Known rows, with every way that one mark hangs from another
k_703(k_325 k_971(k_619 k_972)): [-45   5  15  17   3 -23  -9  12 -22  10  10 -10  12 -53 -13   3 -15  10
   2  31   5  -5   8  39 -23 -23   5  29 -32  -1  13  -7  19   4 -12  -3
   3  40  32 -15  28  30 -20   5 -22   0   1  15 -14  -2   2   5  10  -2
  21   3  -2  -7  15  19  10  41 -12]
k_971(k_619(k_569 k_816) k_972): [-25 -17  -6  14 -15   5  -3  15  18  11 -17  27  25 -21   5   6 -10 -22
  -3  10   0  13   8  10  -5 -27  22  22  27  18  -2 -27  39   7 -21 -29
 -10  53   9 -22  -7  25  25  -9   8   9  -4 -10  -1   3   3 -15  -5 -14
 -12  25 -22 -17   5 -25 -18   6 -10]
k_971(k_619 k_703 k_972): [ -2 -17 -14  25  -9 -13 -43   8   7   0  18  -1  25 -13 -29   5 -16  -4
  10   7 -40  -3  23   5  10  -9  11   6 -39   4   0 -10   9  -5  10  -6
  -1  14   6 -11  18  -2  -6  15  -4  15  16  31  -5   2   6  -9   5 -52
  11  16  -6  -1  11  20 -12  10 -15]
k_972(k_325(k_816)): [ 48 -10 -17  -3 -26  18 -34  -1  17 -23   4 -15  14  36 -18  -6  11  -3
 -18  -8 -17   6 -23 -12  17  38 -14 -17 -13  -4   4 -10 -20  -5  30 -24
 -17 -15  -7   4   4  -5  -1  -9 -10   2  15  23 -25  -2  -3 -23  -6 -46
   8   6   9  17  10  -7  10  -6  -2]
k_619(k_569): [ -7  -6  -2  10  -4  -4  16   3  19  -8 -17  21   7  -2  11  10 -10 -17
 -14  -9   2   6   3 -13   2  -9  -9  10   1   4  -1   4   3   8   8  -4
 -10   2   2   0 -14  -3 -15  -7  21   3   6   0  10  10   5  -2  -6  -2
  -6   0   5  -2  -4 -15 -13  -1  -2]
k_816(k_325 k_569 k_619): [ -5  12  10 -10 -11  12  27 -22 -23 -13  13 -11 -20  41  24   2 -11 -10
   9 -26  -1   6  -6 -32  -1  13  -3  -1  -4  -5 -13  10  -5  18  14   1
  26 -19 -13  -1 -11 -20   5   2  18 -11 -14  -3  12  -7   2  15  -8  24
 -16  -2   1  17 -14  -7 -24   1  14]
k_971(k_972(k_325)): [  2 -14 -15   6  -2  14 -25 -11   5  11  31 -20  22  28  -6 -26  17 -20
  -7   1 -18   6 -16  -8   7   0  10   4 -19 -15   7 -12   0   0  25 -16
  -6  12  -9 -11  28  20  10 -21 -18   8  11  10  -7  32  -1  -6  23 -49
  30  18  25   9  13   1  -2   9 -14]
k_325(k_816): [ 41  -2 -14  14  -6   2 -17  -8   8 -37  -7 -23  13  23 -17  17  -9  -3
 -12 -16   0   9  -4   0   7  16  -8   0 -27   1   4  -6 -16 -13  20  -7
 -12 -17   0   6  -7 -12 -23  17 -14  -5  15  24 -28 -20   9 -19 -19 -25
  -1   4  -1   5   6   1   6  -9   5]
k_816(k_325 k_569): [ -4  13  13  17 -33  12   7 -11  -7 -16  11 -22  12  18  27  14 -24  -9
  -1 -15   3   4  -6 -25  -6   7 -10  19 -14  -8   5   2 -11  16  28 -18
  13  -8 -10  -1   4 -15  -1   3  11  -8   6  13  -3  -8   6   2  -8  17
  -1  -6  -2   6  -8 -11 -17  14  -1]
k_703(k_325(k_816(k_569) k_972)): [  3   9  11  -2  21  -6   5  13  -9 -12  -4  -6 -17 -14  -1  13   8  26
  -5  -7   3 -20 -13  12   9  -8  -7 -28  11 -10  12   2 -17 -18 -22   6
  13 -29   0  10   5   5  -5   4 -22 -10 -18  -9   5 -10   8  -7  10  -1
   4 -24  10  -4   0  11  40 -22  25]
k_703(k_325(k_816) k_971(k_972)): [ -9   3   8  10  45  -9  21   2 -30 -10  -4 -30   2 -46 -19 -20  -7  14
   9  20  16  -9 -10  28 -18  -8   6   6 -20  -4  -1 -11   3 -14 -11  23
  -1   7  10   2  26  24 -28  10 -47  -2  -2  17 -36 -13   0   9   1 -14
   3   8   8   6  11  32  21  11   1]
k_972(k_325(k_816(k_619(k_569)))): [ 37 -20 -18 -35  16  13   9   1  13 -14 -16  22 -17  38   3 -16  18 -12
  -6 -18 -19   3 -28 -28  22  31  -3 -46  28  -4 -23  -4  -7  -6   2 -10
  -3 -24 -14  -3 -30  -6   2 -17   1   7 -16 -16  -7   8 -16  -1  -9 -22
 -29  11  10  19  -7 -12 -11 -26  17]
k_816(k_325(k_972) k_569 k_619): [-11  18  18 -14   3   9   8 -12 -13  16  30 -13 -26  34  28   9  16   2
   4  -8   7  -3  -1 -12  -5   0  -1  -6   8 -11   4  24 -10  10   4  17
  20 -28 -14   9  -7 -18  21   3  24  -4  -3 -16  21   8  -8  23  10  53
   3 -10  12  -4 -14  -1  -4  -8   5]
k_703(k_325(k_816(k_569 k_619) k_972)): [  5   5  11 -25  48  -8  28   0 -24  -6  -3   2 -47  12   5   1  22  29
   6 -15  -2 -18 -10   4  14   3   4 -51  15 -12  -5   9 -17 -14 -37  24
  24 -46  -3  10  -4   4  -2  -1 -21 -13 -38 -28  15  -3   6   6  11  17
 -15 -21  13   3  -8  14  31 -34  39]
k_971(k_972): [ -7  -6  -5  23  15   4  -5 -12 -13  -5  22 -28  20  15  -5  -1  -4 -20
   4  -9  -1   9   2   9  -3 -20  10  14 -33  -9   3 -12   2  -6  12   0
  -2  13  -1 -11  21   9 -10   1 -21   6  12  11  -9  15   7  -6  13 -32
  18  14  14   1  11   5  -4   6  -8]
k_569(k_619(k_816(k_325(k_972)))): [ -4   9   3  -2 -26  11   9 -11  16  43  -2  17   6   4  17 -11  16   0
   5  17  37  10  19   6 -12  -9 -10  36  37  11   4  13   3   2  14  13
 -26  17 -12  12  -3  -8  26 -12  35  -8   9 -35  26  19  -5  -2   9  55
  25 -15  -6 -15   0 -23  -2  -4 -23]
k_619(k_816(k_325)): [  4  14  11  24 -52   9  -6  -2   6   0  -1  -9  28   1  20  -5 -10  -5
 -14  -4  22  14  15 -13  -1  -4 -16  53  -1   9   8   3   6  10  24 -19
 -25  18   0   3  -2 -14  22  -4  27  -6  20   1   4  -4   7  -4 -21   8
   2   3  -9  -4   3 -29 -14  22 -27]
k_703(k_325(k_816(k_619)) k_971(k_972)): [ -5   4   4 -16  65  -9  38 -12 -44  -8  -3 -20 -27 -20 -10 -28   3  14
  20   6  15  -7  -9  17 -15   0  14 -19 -13  -7 -22  -1   5 -17 -26  39
  10  -4   7  -1  10  25 -23   7 -49  -2 -25  -4 -14  -8  -2  25   3  -5
 -17  10  13  13   0  36  15   3  13]
k_816(k_325(k_972) k_569(k_619)): [-12   4   6 -12 -12  13  24 -15   4  24  14   5 -11  15  16   7   0  -4
  14   2  19  -2  -4  -9 -16   1  -3   5  27  -9  12  10 -10   6  13  18
  13 -12 -19   7   4 -13   9  -8  25  -8  -3 -17  17  16  -6  11  22  62
  21 -24  -3  -4 -12  -4  -6 -11   4]
k_325(k_816(k_619(k_569))): [ 31 -11 -17 -20  38   5  26  -7   2 -27 -29  14 -22  25  -4   5  -4  -7
  -1 -22  -2   7 -11 -15   7  21  -1 -28  14   5 -25  -1  -4  -8  -9  11
   0 -28  -8   2 -36  -9 -17   3   4  -1 -19 -10  -3  -8  -5   1 -19   1
 -40   7   1  10 -11  -6 -11 -25  24]
k_703(k_325(k_972) k_971): [-40  22  22   0  10 -33   9  12  -1  29  18  -8 -16 -53   5 -11  24  31
 -13  30  30 -15  16  29 -17 -23 -16  23 -21  -7  21  40  -6   3 -16  36
 -10   2  24  20  16  11 -15   0   5   0  18  -9  26  23  -6  17  17  38
  30 -24  26 -19  10  18  32  26 -18]
k_325(k_816 k_972): [ 36   2 -11   6   6   1 -34   1  16 -10  14 -20   9  17 -21  20  14  10
 -15  -3   9   3   2  21   1   3  -7   1 -13   0  21  12 -17 -22  14  11
 -18 -23  -1  18  -4 -12  -4  12  -5   1  26  12 -13  -4  -6 -14  -1  -6
  14 -10   9 -13   9   3  22 -18  -6]
k_972(k_325(k_816(k_569 k_619))): [ 36  -3 -20 -40  13  15   2  -9 -12 -25  -1  -7 -28  61   2 -16  18 -13
   4 -30 -27  -1 -34 -33  26  44   6 -65   8  -7 -25  -6 -18  12  -9 -11
  26 -34 -20  -7  -8  -6   3 -11 -15  -2 -26   0   4  -5  -1   1  -2 -18
 -26   8   9  33 -15  -5  -4 -24  32]
k_325(k_816(k_569 k_619) k_972): [ 25   7  -9 -33  43   3   5  -5 -11 -12   7 -14 -36  42   2  11  25   0
   9 -22   0  -6 -13  -5   7  13  12 -50   9  -5  -8  13 -18  -7 -24  23
  25 -41 -14   8 -15 -10   3  10  -8  -3 -15 -14  13  -5  -3   5   1  20
 -19  -6   9   4 -14   8  13 -36  31]
k_619(k_569 k_816(k_325(k_972))): [-12  12  17  13 -26  10   7  11  33  34  -4  22  17 -31  28  -3  10   7
 -16  16  35   6  14  -2  -9 -24 -10  43  45  10  15  22  15   5   7  -1
 -28  21  -4  14 -17  -7  48  -4  44   5  22 -29  21  17 -17   6  -9  41
   2  -8  -2 -32   0 -32  -7   7 -32]

Rows
[ -3  16  15  16 -42   9 -15   0  19  30  18  -7  23  -3  17   1  17   9
 -15  19  35   9  21   7  -7 -14 -11  51  13   8  24  21   5   0  15  -6
 -30  17   0  16  -2 -12  37  -3  34   0  34 -19  16  11  -3  -5  -5  26
  23  -6   1 -27  10 -26   3  13 -39] : k_619(k_816(k_325(k_972)))
[-27   2   0  10  -8  -6 -30   7  -5   4  23 -23  19 -23 -17  17 -10 -15
   0  26   3  10  10  30 -31  -9  13  25 -40   5  14  -5  19  15   3   0
   0  40  18 -11  17  19 -17  11 -13   9  28  32 -21  -5  -6   1   3   2
  14  17  -8  -8   8  21 -13  36 -28] : k_703(k_971(k_619 k_972))
[ 25  -8 -24 -24  16   7  32 -18  -5 -30 -37   5 -16  31  -4  10 -14 -18
  22 -27  -7   3 -19 -17   3  27   8 -35  14   1 -17 -20 -18   1  -5  12
  21 -24 -16  -4  -8  -2 -27   4  -9 -14 -27  -3  -3 -18  11 -10  -6  11
 -22  -9 -17  20 -17   0  -6 -34  39] : k_325(k_816(k_569(k_619)))
[ 28  -5 -14 -26  48   2  13   1  14   3  -9  19 -27  24  -1   7  24   2
  -2  -8  10   0  -4   4   3   5   2 -29  28   4  -5  13  -3 -23 -17  21
  -3 -32  -8  13 -31  -7   7   6   8   7  -3 -20   7   4 -16   7  -5  21
 -22  -1  11 -10  -9   2   4 -39  11] : k_325(k_816(k_619(k_569)) k_972)
[-38  14  15  14 -28 -31 -11  15  -7  -5  -5   3   3 -55  -8  12 -18  18
 -20  22   3  -1  11  29 -15  -9 -14  29 -33   7  19   8   3  17  -5 -12
  -7  23  38  -5   8  11 -37   4   4  -6   5  13  -1  -7  10   1  -5  11
  20 -12  -9  -3  12   4   7  41 -10] : k_703(k_325 k_971(k_619))
[ -5  -2   8   0  -6   8  33 -13   3   3  -6  21  -9  12  24  -4 -12  -9
  -2 -15   7   8   4 -23  -6   5 -12  15  14  -5 -11  11   4   3  22   7
  -4  -7  -6  -1 -28 -20   2  -5  33  -1  -7 -14   7   6  -9  18 -14  27
 -19   2   2  -1  -9 -17 -30  -1  -4] : k_816(k_325 k_619(k_569))
[-38  -7   0   2   8  -4   1  11   6   8  -4  10  14 -41  -5  11 -16 -22
   0  30   5   2   4  19 -35 -18  15  20  -4  10   7  -6  28  18  -9   2
   1  48  15 -12   2  24  -9   7   1  18  19  23 -16   2 -18   7   0  13
  -4  17 -14 -11   0  11 -22  27 -21] : k_703(k_971(k_619(k_569) k_972))
[ -8  18  15  10 -41  14  17  -4  -5  -8  -4  -6  12   5  32   0 -12  -7
  -3 -11  16   6   6 -26   4   0  -4  20  16   9  -4   2   6  26   3 -23
   6  17 -11  -1  -7  -9  25  -3  21  -8   2  -6  19 -12  13  -1 -16  18
 -15   4 -16   6 -11 -27 -18  17  -7] : k_619(k_816(k_325 k_569))
[-21 -21 -10  17   2   6 -14  12  17  -1  -3  18  27 -15  -5  24 -24 -23
  -5   1 -10  11  -2  14 -11 -23  11  14   3   3   9 -27  22   3   1 -22
  -2  34   9 -20   1  17   2  -3   0   9   2  13 -20   4  -4 -12   6 -17
   4  13 -11 -13   8 -10 -18  10  -7] : k_971(k_619(k_569) k_972)
[ 20  -2 -20 -27  28   6  13 -12   2  -2 -14   2 -25  27  -9  14  11  -7
  19  -5   7  -3 -15   0  -4  13  11 -36  29   0  -1  -4 -19  -9 -13  27
  16 -29 -17   9  -5  -3  -7   3  -3  -7 -13 -20  10   2   1  -6  15  33
  -2 -17  -4   3 -19   9  10 -39  30] : k_325(k_816(k_569(k_619)) k_972)
[ 31 -18 -26 -36  -1  20  14 -14   5 -12 -22  12 -16  45  -7 -11   8 -21
  17 -18 -22  -2 -37 -30  14  39   2 -52  25  -3 -21 -24 -20   8   4  -7
  18 -21 -22  -4  -2   1 -10 -19 -12  -7 -29  -4  -1   2   0 -10  11 -10
 -10  -2  -6  33 -17  -3  -2 -28  33] : k_972(k_325(k_816(k_569(k_619))))
[-12  -1   7  33 -40  20 -37  -1   0  12  13  -7  48  -8   1   5 -21 -15
  -6  12   8  22  11  13 -14 -12  10  53   0  12  17 -22  28   3  21 -41
 -19  54   8 -16  10   5  33   3   8  -1  18   9 -30 -16   0 -16 -11 -14
  17  21 -25  -9  13 -22 -19  27 -31] : k_971(k_619(k_816(k_325)) k_972)
[-27  -9   4  28 -13 -25 -11  26  -8  17 -11  24  20 -54 -15 -22  -8  24
  11  16 -27 -15  32  11  20 -32   9  12  -3   6  -5 -19  25  -4 -24 -17
  -5  33  16 -10  24  20  11  -6  -4   4 -17  -8  17   2  19  -7   6 -49
  -1  13 -14   0  17   5  13  19  -4] : k_971(k_619(k_816) k_703(k_325) k_972)
[-10   3   3  -5 -26  13  33 -24  -8  -4 -12   3  -5  22  25   5 -24 -17
  20 -13   5   6  -8 -28 -13  13  -4  10  13  -8  -8  -7  -9  18  23   2
  18  -6 -17  -5   1 -13  -7  -3  19 -12 -17  -8   8   0   5   7   6  36
   4 -14 -11  15 -16  -8 -23   1  12] : k_816(k_325 k_569(k_619))
[ 20   7  -6  -8  23   4 -17   2   5 -13  10 -17  -9  19  -7  23  14   3
  -5 -10   1  -6 -12   5   2   4   4 -27   4  -5   9   7 -17  -6 -12   4
  11 -25 -10  12  -5  -8   2  14 -10   1   7   7  -4  -9   2  -8   1  10
  -4  -9   0  -7  -7   8  18 -25  13] : k_325(k_816(k_569) k_972)
[-40  19  15   8 -38 -30   0  22  -7  11 -24  14   3 -64   3  -2  -4  20
 -15  23  18   0  21  26  -8 -18 -10  36  -8  17   8   6  19  29 -30 -19
 -12  44  38  -1   4  16  -8  -5   9  -5   0  -6  17 -13  10  -4 -17  18
   1  -7 -19  -5   8 -13   9  38 -16] : k_703(k_325 k_971(k_619(k_816)))
[ 45 -13 -19 -29   5  12 -21 -19  -3 -17   4  -9 -13  59 -10 -16  22  -8
  -4 -18 -21  10 -23 -19  26  40  -2 -35  -8  -3 -16  -1 -21  -5  12  -9
  -3 -31  -9  -1  -8  -9   0 -11 -11  -1  -8  -1  -8   2  -5  -9  -8 -36
  -5  10  12  24   0  -5   2 -18  14] : k_972(k_325(k_816(k_619)))
[ -7   4  16  -8   8   6  16  -6  14  30  12  17 -15   9  24   1  15   3
  -8   3  20   3   5  -6 -11 -11 -10  12  26  -4   4  31   3  -7  11  19
  -9 -16  -7   9 -23 -15  21  -3  40   2   8 -26  19  22 -17  22   4  46
   1  -7  14 -21  -7 -11 -16  -5 -11] : k_816(k_325(k_972) k_619(k_569))
[ 14 -21  -4  28  11 -14 -26  16  -6 -13  -9   3  16 -47 -44   0 -21  29
  13  10 -36 -17  10  19  21  -4  -2 -10 -20   2  -1 -29   5 -29   0 -11
  -1  -2  14  -7  24   8 -19  13 -34   5 -13  25 -35 -24  13 -20   3 -64
   3   8  -9   2  19  29  20   1   7] : k_971(k_619 k_703(k_325(k_816)) k_972)
[-12  23  21   5 -33  13   1   6   7  21  12  -7   8   0  25  -1  15   5
  -6   5  26   1   9 -11  -7 -16  -1  20  26   5  15  17   7  16  -3  -4
  -1  12 -11  10  -4  -8  45  -1  31  -1  15 -17  26   1  -1   6  -1  43
   3  -9  -8 -16 -10 -24  -4   7 -15] : k_619(k_816(k_325(k_972) k_569))
[-51   2  17   6 -16 -30  17  25   9   2 -27  35  -1 -73   4   9 -20  13
 -17  26   5  -5   8  21 -17 -15 -18  23  -2   5   6   6  17  18 -20  -7
  -4  31  35  -6  -4  12 -24  -4  18   0  -3   8   4   1  -5  11  -8  26
   2 -11 -15  -9   3  -1  -2  27  -5] : k_703(k_325 k_971(k_619(k_569)))
[-11  18  17   6 -22  10  -9  -5   8  13  33 -15   2   8  21  18   0   3
  -7   1  17  -5  -2  -3 -11  -3  -8  16   2 -12  26  20 -10   8  20   5
   7  -7 -10   8   4 -16  21   8  23  -2  21   4   8   3  -5   8  11  39
  22 -15   7 -18  -4 -10   4   8  -8] : k_816(k_325(k_972) k_569)
[ -5  -9  -9  21 -23 -12 -32  13   8  13  -4  10  26 -20 -15 -11  -3  -1
  12  12 -26   2  33  -1  14 -19  18  16 -11  19  -7  -9  27   6 -15 -13
  -4  36   5  -7   9  11  18   1   9  15   9   9  14  -3  11 -13  -7 -47
  -2  22 -17  -1  11   2  -6  11 -21] : k_971(k_619(k_816) k_703 k_972)
[-33 -28   5  26   6 -23   7  30   5  13 -16  43  15 -73 -10 -13 -25  15
  11  16 -39 -20  19   9  13 -32   1   1   7  -2  -4 -14  25  -9 -15  -6
   1  18  14 -15  14  16  -4  -7  -3  13 -19   5   8   6   6   1  12 -39
  -1   3  -7 -10  11  15   2  12   2] : k_971(k_619(k_569) k_703(k_325) k_972)
[ 26  -8   1  20   0 -27   3   5  -3 -22 -20   3  -2 -34 -22 -15 -10  36
   4  -5 -25 -22  14  -5  31  10 -21 -11 -17   1 -14   3 -14 -25   2   9
  -7 -32   6  12   7 -13 -29  12 -14  -3 -10  10  -1 -13  17  -4  -9 -46
  -4  -9   6  14   8  26  26 -10  12] : k_971(k_703(k_325(k_816)))
[ 37   3 -15 -20  32   2 -18 -11  -3  -3  12 -13 -22  41 -17   9  30   7
  -8 -12   9   6   2  10   5  11   3 -23  -6   1  -1  19 -15 -23  -7  26
  -4 -37  -4  14 -20 -11  -4  15  -8  -4   4  -9   0  -1  -8  -1  -3  10
  -2  -2  16  -5  -5   9  15 -32   8] : k_325(k_816(k_619) k_972)
[ 36  -8 -17 -18  -7  17 -19  -1   2 -30  -2 -14  -2  36  -6  -2   4 -13
  -6 -20 -25  -4 -30 -28  22  35  -1 -41   2  -3  -4 -12 -20   6  10 -22
  15 -22 -14   1   2  -1   0  -9 -14  -4  -2  13 -16  -8   3 -13  -4 -26
  -5   4   4  27  -7  -6   2 -12  19] : k_972(k_325(k_816(k_569)))
[ 21  -9 -17 -36  38  13   2 -14 -19   4  18 -29 -18  32 -15 -44  29 -11
  16  11  -3   3 -25  -2 -10  30  19 -32 -12  -7 -21  -2   0  -1  -6  24
   7  -3 -11  -2   7  15  -3  -6 -37  12   4  10 -20   6 -21  20   5 -20
 -12  26  20  22   0  28  -5   1  -2] : k_703(k_971(k_972(k_325(k_816(k_619)))))
[-22 -17   6  34  -8 -26 -19  12  -5   9  10  10  17 -46 -19  -8 -18  21
  12  12 -39 -16  22  16  16 -25   1   5 -32  -1  -1 -15  10 -15  -5 -11
   0  13  15 -15  30   9 -10   1 -12   5 -10  13   0   4  16  -6  15 -59
  21   3  -2  -4  17  23  11  15   0] : k_971(k_619 k_703(k_325) k_972)
